What can hang from each mark
N: A D
C: G
M: U Y
Q: D
J: B T X
Z: S
Y: M X
S: G Z
B: J
G: C D S
D: G N
X: D J U
A: N Q
T: J U
U: M N T X

In the rows, 128 means zero.
Known rows, with every way that one mark hangs from another
[J B [X D U]]: [ 91 126 113 101 104 132 131 184 125 132  98 148 130 108 117 143 175 118
 172  91 127 151  81 111 121 134  78 144 112 142 109 109  74 142 151 153
 138 147 169 105 143 171  80]
[G [D [N [A Q]]] S]: [151  76 173 173 124 135 146 147  96 141 139 157 114 189 170 131 140 127
  66 221  60 120 136 126 107 117 141 148 109 165 111  92  63 157  82 157
 110 126  89  91 118 130 158]
[X [D G] U]: [ 93 141 117 118  95 106 126 152 131 132 145 193  85  89  93 155 140 144
 187 150 108 148 105 116 129 138 126 158 130 129 125  95 133 150 155 173
 160 165 140 122 122 169 143]
[A N [Q [D G]]]: [145  99 139 135 146  98 112 171 131 123 166 176  46 122 118 125 162 122
 138 168  82 101 117 130 137  95 143 162 138  98  87  89 116 125  84 142
 174 126 100 121  95 164 138]
[C [G [D [N [A Q]]] [S Z]]]: [167  73 159 181 126  93 137 135  70 174 127 154 103 121 160 142 141 132
  62 233  29 146 146  93 117  97 149 177 105 151  79  77  67 156  89 131
 116 139  76 115 111 112 138]
[J B T]: [127 122 106 111 112 119 101 167  99 111 133 104 146 134 149 113 128  88
 137 137 118 100 121 114 146 108 131 146 119 133 120 172 106  85 161 142
 113 114 147 120 158 133  74]
[J T]: [127 149 126 129 121 135 109 136 112 116 141 124 136 145 154 130 133  98
 131 151 124 116 131 108 147 112 138 122 120 138 132 146 111  91 143 141
 115 121 119 113 158 137 107]
[U [T J]]: [ 89 137 145 134 108 152 102 116 120 133  96 147 152 151 122 125 140 107
 100 118 156 140 133  80 155 136 161 152 124 156 156 120 129 114 128 109
  90 113 125 144 150 167 122]
[X [D [N A]] [U M]]: [160 149 152 187  78 121 136 150 142 176  99 212  98 146 159 120 169 129
 149 180 108 118 128  97  99 136 127 160 116 176 134  74  97 156 158 174
 136 128 151 108 161 155 173]
[D [G C [S Z]] N]: [144 115 132 197 122  68 113 142 102 125  95 141  85  63 135 148 145 157
 134 191  87 150 164 117 134 106 189  96 134 116  87 137 100 112 123  82
 162 110  76 162 110 135 115]
[Z [S [G C [D [N A]]]]]: [185 117 167 166  96 106 163  86  82 138 105 142 127 138 158 148 146  88
 103 194  70 133 127 156 114 105 172 144 120 158 136  79  79 169 150 114
 154 115 151 133 145 126 152]
[S Z]: [130 122 102 152 130 102 123 139 135 149  99 121 118  79 134 125 128 140
 131 127 132 143 144 105 140 103 124 125 125 116 103 125 128 109 117 109
 130 128 119 143 124 116 124]
[U [M Y] N T [X J]]: [123 183 163 217 154 137 159 115  81 137  99 199 118 114 146 100 214  80
  88 114 159 103 103  80 131 113 156 154 144 120 209 173  80 122 104  92
  81 100 146  98 146 233 132]
[C G]: [145 134 140 114 123 113 125 109 102 147 143 130 123 107 112 138 132 120
 124 142  92 135 124 118 129 131 138 166 122 126 123 118 129 149 146 116
 133 146 121 134 126 121 115]
[Q [D [G C]]]: [135 156 152 133 140  98 122 146 128 117 145 164  99 103 104 140 146 104
 146 131 112 117 105 142 139  97 150 123 126  96 106  89 123 133 120 119
 181 117  96 113 112 164 116]
[Q [D [G C [S Z]] [N A]]]: [165 108 155 208 133  75 113 158 125 133  87 176  81  90 140 147 149 116
 121 207  78 139 150 100 131  81 182 111 120 135  83  87  93 138 124 107
 191  91  73 135 115 136 126]
[B [J [X D [U N T]]]]: [ 72 177 177 136 119 143 108 166 121 131  51 248 126 138 110 146 188  78
 154  99 152 142 119  45 135 109 117 127 114 128 176  88  87 110 142 113
 137 107 132 109 153 215 107]
[Y [M [U N]] [X D [J T]]]: [ 93 189 174 115 117 130 151 128 134 165 158 189 164 137 168 142 159  99
 196 121  99 129 109  85 107 121 117  91 122 113 135 147  96 133 142 116
 118 118 128  87 138 187  91]
[Y [M [U N T]] X]: [117 180 184 158 124  87 125 135 142 161 136 164 173 131 189 140 152  84
 144 128  95 144 131  91 135 121 152  81 112 103 151 150 147  94 143  84
  98  84 125 121 158 136 129]
[U T [X J]]: [ 77 137 147 165 146 167 154 104 125 105  97 189 145 127 138 151 184  78
  97 126 184 132 112 105 146 147 162 159 134 137 185 158 108 124 138 128
 113 119 140  78 136 196 113]
[C [G [D [N A]] [S Z]]]: [159 109 149 172 124 100 144 118  85 168 108 150 108 125 161 159 120 131
  82 216  51 152 149  79 112 101 158 168 116 168  98  77  81 167 116 115
 135 142  81 140 126 111 133]
[A N]: [155 112 124 127 128 127 125 143 138 134 119 145  87 143 142 137 142 135
 128 147 120 124 137 120 123 117 145 140 142 125 111 110 115 131 114 111
 149 122 122 138 121 134 131]
[D [G C [S Z]] [N [A Q]]]: [181  64 136 230 118  67 115 160 105 142  96 153  99  79 141 120 168 135
  97 246  40 153 175 129 135  85 185 135 118 126  80 118  96 114 113 108
 130 104  91 106 106 115 137]
[M [U [X D [J B T]]] Y]: [ 64 130  86 141  93 176 171 139  84 125 118 133 105 105 133 158 181  44
 131 121 131 129  94  70 118 155  65 151 153 123 162 211  62 160 143 136
 106 152 172  65 146 225  95]
[G S]: [121  94 153 135 128 133 119 147 108 123 125 125 128 137 134 144 115 128
 111 147 128 144 119 129 125 132 151 111 123 155 134 136 111 145 129 122
 121 123 106 141 119 140 118]
[B [J T [X [D [N A]] U]]]: [104 162 150 139  88 185 114 145 122 108  59 209 131 179 145 149 191  71
 137 179 102 136 140  51 113 113  99 154 113 175 141  99  61 123 166 146
 132 111 144  78 171 188 109]
[B [J [X D]]]: [ 64 161 160 102 136 173 125 118 124 104  88 167 138 149  86 146 167 116
 122  88 149 127 119  98  94 113  85 144 134 144 147 106  98 145 124 112
 119 141 138 107 131 199 100]
[Q [D [G C] [N A]]]: [172 149 147 176 127  96 126 131 137 114 122 184  87 130 126 139 159 102
 130 188  72 108 142 124 126 105 158 134 127 116 103  81 110 141 134 130
 194  93 100 109 132 137 143]
[D [G C S] [N [A Q]]]: [184  70 163 206 114  94 116 153  97 121 123 162 106 130 136 123 168 120
  97 245  37 135 158 149 118 105 186 139 116 135 103 120  95 134 122 128
 128 103  95  93 109 123 141]
[Z [S [G C [D N]]]]: [156 131 172 150 102  97 155  90  65 128 125 136 109 120 151 161 142 117
 120 164  88 125 119 160 117 122 162 116 126 138 131  98  70 153 134 103
 167 127 136 161 137 149 137]
[Z [S [G C D]]]: [148 123 173 125 109 104 157  99  71 135 130 124 137 109 134 159 134  89
 115 138 106 140  93 172 125  98 161 138 117 137 140  88  90 163 139 105
 147 139 150 139 125 156 127]
[T U]: [117 110 130 154  90 138 137 140 131 153 124 113 134 118 131 137 114 123
 122 143 120 131 128 130 131 159 157 134 141 150 154 136 141 124 125 120
 131 121 121 146 146 126 144]
[S G]: [135 123 108 133 120 116 134 114 100 119 139 123 120 104 120 109 128 113
 136 121 110 130 137 140 141 118 131 159 141 135 142 129 145 135 152 126
 123 127 162 146 130 121 131]
[U [M [Y [X D J]]] T]: [ 87 186 175 162 135 163 140  90 107 132 105 205 141 101 130 119 223 107
 109  95 154 119  80  88 113 104 117 149 133 135 156 165  75 156 115 122
  65 168 161  97 144 226 129]
[Z S]: [133  95 154 129 116 117 124 118 112 132 110 115 133 117 131 151 119 119
 134 145 133 138 115 137 123 142 155 109 119 153 145 132 109 143 148 124
 138 130 145 154 133 143 124]
[A [N D] Q]: [152  92 160 112 133 140 113 155 138 162 116 146  74 147 128 112 131 127
 107 179  78  92 119 124 110 121 124 145 128 115  74  94  97 124  80 131
 135 144  88 123 108 146 157]
[Y [X [U M]]]: [133 152 162 149 106 118 115 144 131 172 108 149 160 107 170 114 180 114
 141 138 124 146 108 138 122 112 137 140  96 146 122 121 118 130 135 120
 115 133 158 101 129 157 109]
[G [D [N A]] [S Z]]: [144 104 138 186 128 118 147 138 111 152  92 145 112 143 178 148 120 139
  83 203  86 143 148  89 114  99 152 135 119 170 105  88  81 152 103 128
 134 120  85 135 126 121 144]
[B [J T [X D [U M N]]]]: [100 206 182 140 108 142 105 182  95 147  82 219 137 159 140 113 188  75
 164 120 138 104 114  66 116  78 119 147 106 145 172  93  70  94 143 116
 113 108 135  97 170 236  84]
[Z [S [G C]]]: [168  95 158 141 101  98 130 108  85 127 109 116 134  82 122 143 140  87
 133 142 113 146 118 170 129 111 170 118 122 133 142 123 108 141 169  96
 147 118 165 147 129 137 120]
[G C D S]: [124 125 190 124 132 127 145 142  95 138 130 139 139 152 146 167 128 111
  90 145 122 139  86 152 117 102 152 108 108 128 112  89  69 158  96 109
 129 134  75 108 109 165 113]
[Y M [X D]]: [ 99 177 201  89 152 108 134 103 158 141 173 156 170 118 130 145 155 161
 146  99 110 115  71 134  90 107 105 110 114 134  92 116 110 150 122 140
 114 139 144 108 143 144 124]

Rows
[146 159 111 170 119  85 159 104  87 147 112 139  93  79 152 132 152 136
 119 146  91 129 148 129 134  76 138 128 134  97  89  88  88 119 101  91
 156 121 110 148 129 123 134]
[S [G C [D N]] Z]
[155 133  94 182 114 100 162 100 104 144 108 144 105 115 158 115 133 125
 105 178  71 130 167 102 129  82 131 184 138 149 114  82 120 143 126 131
 132 124 141 145 140  96 161]
[S [G [D [N A]]] Z]
[102 103 137 157 149  83 104 171 116 127 125 150  83  72 114 148 111 133
 139 146 116 139 123 100 148  90 158 123 126 135 108 107 124 134 115 123
 163 124  81 159  99 164 111]
[Q [D [G [S Z]]]]
[134 150 157 178  94 120 109 161 115 151  95 189 138 125 169 119 167  84
 127 143 156 133 106 101 156 122 168 162 106 156 166 119 124  92 157 145
  94 119 141 126 165 178 142]
[X [U M T]]
[129 159 153 115 128 113 124 122 128 131 116 138 117 109  89 131 122 118
 129 163  81 112 115 143 123 116 156 133 132 102  99 105 141 133 138 114
 148 145  93 131 122 161 135]
[N [D [G C]]]
[169  77 170 202 127 102 140 157 102 171  99 153 118 127 178 134 161 124
  63 220  66 140 139 121 116  75 150 121  97 127  69  77  44 130  68 116
 124 108  69  88 109 121 145]
[G C [D [N [A Q]]] [S Z]]
[156 148 152 116 130 112 117 130 137 139 108 154  72 125 109 139 138 125
 132 184  68 110 124 140 115 110 174 145 144 102  82  87 125 137 119  93
 169 138  85 139 116 163 133]
[A [N [D [G C]]]]
[127 126 151 153 127  92 139 113  67 161 126 140  88 103 151 164 118 156
  98 183  75 145 137  84 120 119 153 134 122 139  89  97  70 155  96 103
 147 152  64 165 116 131 119]
[C [G [D N] [S Z]]]
[158 148 144 161 108 100 134 209 125 178  80 190 140 138 144  91 187  98
 162 119 101 120 105 102 100  90 116 179 103 163 145  71  83 143 163 142
 120 107 182  91 167 174  97]
[J B [X D [U M [N A]]]]
[140  97 191 177 133  85 106 171  93 113 151 178  63 109 127 138 161 129
 123 190  70 105 125 143 129 118 164  91 117 103  83 108  67 128  86 123
 180 102  58 120  99 166 128]
[A [Q [D [G C S] N]]]
[106  95  95 133  72 164 131 167  93 132 107 117 167 130 138 116 136  82
 149 140 126 109 124 120 151 149 162 174 142 163 148 183 106 106 158 139
 107 108 147 124 146 164  69]
[X [J B [T U]]]
[117 158 132 147 133  99 122 129 123  97 151 170  61 124 117 135 133 145
 160 154  97  96 139 110 133 140 139 121 140 116 116 112 125 130 120 143
 194 121  97 163 128 152 140]
[Q [D G N]]
[146 155 128 162 116  89 127 112 110 105 129 149  91 105 124 140 160 146
 146 176  79 122 158 142 125 128 164 117 141 102 106 133 116 117 133 100
 165 119 105 135 128 134 130]
[D [G C] N]
[ 41 109 141 123  76 156 147 144 130 174 108 114 138 115  97 142 137 122
 106 108 157 112  97 104  99 171 138 173 141 178 160 129 100 162 114 121
 130 115 167 116 169 198 112]
[T [J B] [U [X D]]]
[168 129 144 137 110 124 127 172 156 191  74 186 120 146 129 103 115  93
 147 182  71 128 130  90 128 119 135 130 107 138 117  61 121 147 144 145
 160 105 111 118 128 135 155]
[X [U [N A D]]]
[125 119 166 149 135 103 141 151 102 159 102 132 131 104 150 164 132 124
  90 145 127 153 104 125 125  75 148 106 109 120  91  84  68 136  87  95
 134 131  66 120 103 154 110]
[G C D [S Z]]
[113 158 124 126 112 155 112 163 113 115 109 131 152 138 171 147 174  76
 149 146 115 161 101  99 160 116 119 125 102 143 127 130  81  88 147 134
 116 126 133  97 156 162  75]
[J T [X U]]
[103 120 108 125  70 157 134 164 130 152  61 155 140 153 123 123 185 125
 142 135  91 156 123  74 105 147  99 168 110 189 114  83  61 166 149 133
 131 117 175 112 154 175  95]
[T [J B [X [D [N A]] U]]]
[104 110 141 140 137 113 142 146 102 152 119 127 118 113 153 157 104 139
  96 147 128 149 112 106 129  94 139 123 116 143 109  96  89 140  88 116
 118 148  81 143 103 148 119]
[G D [S Z]]
[152 111 147 163 122 130 152 127 110 143 142 158 113 178 164 120 150 132
  82 202  58 104 145 126 113 113 119 163 113 132 105  86  83 139  82 164
 117 131 112  85 132 115 170]
[G [D [N [A Q]]]]
[ 75 123 154 128  95 139 135 161 121 202  77 100 133 133 103 102 103 110
 103 133 112  91 119  96 102 167 162 145 136 161 158 124 110 139  95  80
 147  85 122 148 158 194 108]
[T [J B] [U [N D] X]]
[142 123 157 170 118  92 119 131  94 102 123 150  94 116 132 149 144 148
 129 191  82 137 149 144 121 134 191 100 134 127 114 141  99 133 131  93
 160 111  89 149 121 149 117]
[D [G C S] N]
[138 109 158 150 128  96 116 147 100 110 132 138 122 104 112 151 135 122
 126 169  98 148 122 156 129 114 186 122 127 129 125 131 118 140 138 102
 135 124  99 125 102 160 107]
[D [G C S]]
[194  81 177 175  99 100 156 108  72 146 123 149 122 131 156 133 166  91
  86 216  43 123 131 167 116  95 157 157 111 144 118  79  63 151 122 131
 137 119 147 103 132 126 165]
[Z [S [G C [D [N [A Q]]]]]]
[ 98 152 159 158  90 155 140 151 118 158  88 252 131 124 132 128 190 103
 162 113 182 130  89  86 139 136 148 175 121 161 170 103  98 141 163 173
 101 150 148 104 145 227 139]
[X D J [U M T]]
[ 96 122 115 135  91 134 131 177 100 168  83  81 164 132 113  99 142 125
 135  93 105 131 135 105 123 143 150 140 134 161 157 128 105 117 107  59
 118  76 141 160 150 169  65]
[T [J B X] [U N]]
[ 54 146 104  90 109 131 122 139 103 109 121 117 141 123  65 128 154 149
 149  85 111 134 111 111 105 125 115 191 141 160 126 119 110 156 137 116
 110 152 163 138 137 201  70]
[T [J B [X [D G]]]]
[ 67 171 155 125 111 168 180 119 128 139 163 167 151 152 161 183 159  71
 153 137 145 129  85  97 108 157 110 136 138 146 165 151 100 142 153 154
 104 129 135  64 151 214 116]
[Y [M [U [X D [J T]]]]]
[102 108 134 142 132 101 107 146 114 143  95 125  98  82 104 137  87 143
 125 182  84 136 137 102 129 112 164 133 131 147  97 124 138 137 127 117
 130 151  76 177 107 160 130]
[N [D [G [S Z]]]]
[134 128 161 173 130  95 140 139  95 149  97 142 101 111 167 163 138 148
  95 173 106 141 131 112 120  97 157  78 117 116  79  93  50 129  77  83
 155 123  56 143 116 143 119]
[G C [D N] [S Z]]
[148  99 139 143 127 125 117 137 134 144 129 148 121 138  98  96 122 108
 104 214  33 110 139 134 119 111 141 194 126 133 103 102 151 142 126 171
 105 148 114  95 116 138 169]
[N [A Q] [D G]]
[147 142 125 146 108  86 132 171 144 163 125 228  86 106 101 128 142 123
 189 181  72 142 128  92 122 113 145 166 128 129 142  67 140 158 165 163
 170 126 145 105 136 146 155]
[X [D G] [U [N A]]]
[109 167 179 135 163 123 141 127 141 166 109 154 103 129 121 123 119 114
 109 142 119  88 117 105 107 133 136 103 128 114 141 109 109 136 103 111
 168 104 100 112 145 168 137]
[U [N D] X]
[ 83 160 122 180 102 147 176 100 115 142 125 136  38 101 139 180 173 114
 118 154 109 143 126  67  91 183  65  88 159 106 152 167  76 172 100 118
 150 148 134 104 156 174 178]
[M [U [X [D N]]] Y]
[135 100 159 136 125 131 114 139 121 128 101 141 124 150 107 129  90 106
 102 213  59 129 129 120 110 124 176 168 130 185 130 105 147 171 155 147
 114 140 100 136 116 151 147]
[N A [D [G S]]]
[165 114 162 192 122 108 147 140 108 160  82 149 116 132 177 158 140 127
  76 203  86 146 144 108 112  79 160 114 112 140  88  74  60 145  97 102
 144 106  73 116 124 124 134]
[G C [D [N A]] [S Z]]
[113 172 156 179 139 161 133  94  93 124  96 170 167 107 150 101 220  90
  90 111 138 133 102 103 136 102 138 155 127 134 159 188  91 131 119  97
  48 143 158 106 132 209 112]
[U [M [Y [X J]]] T]
[167  80 184 157 123 117 145 128  68 156 155 159 112 167 152 141 140 120
  61 235  23 126 130 115 104 119 153 181 108 161 101  84  64 175  95 147
 114 145  84 101 115 120 145]
[C [G [D [N [A Q]]] S]]
[106 191 151 124 121 123 121 182 122 145 119 192 111 129 141 146 175  99
 186 127 116 132  98  65 139 106 108  94 111 124 136  94  56  99 138 138
 154 126 121  97 173 179  88]
[J T [X D [U N]]]
[ 95 194 175 186  99 132 121 145 119 132  85 219 109 140 168 146 213 118
 143 128 149 127 108  69 134 142 132 135 114 163 155 101  66 106 142 143
 115 137 135 125 192 202 139]
[J [X [D N] [U M T]]]
[ 51 166 173 148 115 158 185 107 140 139 132 206 147 138 148 189 175  76
 135 116 167 143  83  86 116 169 129 147 139 140 189 144 115 152 155 146
  92 129 143  78 151 220 146]
[Y [M [U T [X D J]]]]
[146 133 164 163 136  82 118 149 110 118 158 178  64 104 118 122 177 130
 135 174  75  94 127 142 138 110 139 108 121  73  78 103  87 116  86 128
 186 110  78 107 114 152 137]
[A [Q [D [G C] N]]]
[163 120 102 164 122  78 128 120 108 148 100 121 119  42 124 116 154 109
 130 122 114 147 144 137 149  70 144 136 129 101 101 113 128 112 137  81
 138 109 140 137 121 112 119]
[S [G C] Z]
[140 155 143 122 125 111 161 104  87 131 147 134 133 121 132 133 139  99
 108 123 105 128 108 164 133  83 136 156 128 109 121  85 105 144 122 115
 134 136 132 118 120 144 127]
[S [G C D]]
[166  61 162 194 142  74 107 196 119 151 115 169 102  75 125 129 155  89
  98 198  70 143 122 130 143  52 166 143 102 118  76  77 100 130 100 129
 141 105  78  87  89 141 128]
[N [A [Q [D [G C [S Z]]]]]]
[ 94 160 152 152  98 122 114 181 108 136  80 187 147 123 148 129 197  83
 146  94 160 125  74  91 133 117 125 178 107 165 147 113  76 105 165 154
  89 140 178 107 186 211  93]
[J B [X D [U M T]]]
[147  93 150 167 129  94 115 158 116 154  81 125 126  74 143 146 138 124
 106 147 133 162 126 124 132  85 164  86 113 120  93 115  90 121 115  79
 135 109  86 129 107 133 101]
[G C [S Z]]
[100 185 163 102 117 170  99 169 104 139  54 178 143 168 128 115 147  56
 146 148  97 116 124  64 135 101 116 119 107 129 138 101  84  88 135  98
 135  99  99 116 140 209  78]
[B [J T [X [U [N D]]]]]
[157  89 154 133 128 145 123 141 143 164 109 141 133 154 117  94 124  98
  82 191  67 108 127 126 113 115 118 165 109 144  99  88 123 139 110 164
 102 132 112  86 125 123 169]
[N [A Q] D]
[115 180 144 159 111 146 152 142  98 147 110 156 110 106 127 131 209 119
 140  97 115 150  61  98 112 114  66 142 123 144 134 112  61 147 117 131
  89 169 158 113 147 209 136]
[J [X D [U [M Y]]]]
[137 146 114 133 105 140 132 174 108 147 108 201 128 128 151 114 159  89
 191 150 124 136 129  88 159 123 145 118 119 118 145 127  82 107 150 133
 152 102 118 108 118 177  83]
[X [J T] [U N]]
[167 106 115 171  86 107 115 194 114 163 105 124 152 148 158  92 116  61
 133 182  79  98 148  97 143 108 178 162 126 157 156 149 126  87 163 130
 122  65 146 115 190 112 100]
[J B [T [U [N A]]]]
[ 91  86 105 123  59 147 124 159 113 167  99  78 158 125 108 108 110 125
 121 116 122 129 130 116 128 161 154 171 132 173 145 137 131 131 125 100
 108  99 148 165 141 154  98]
[T [J B] U]
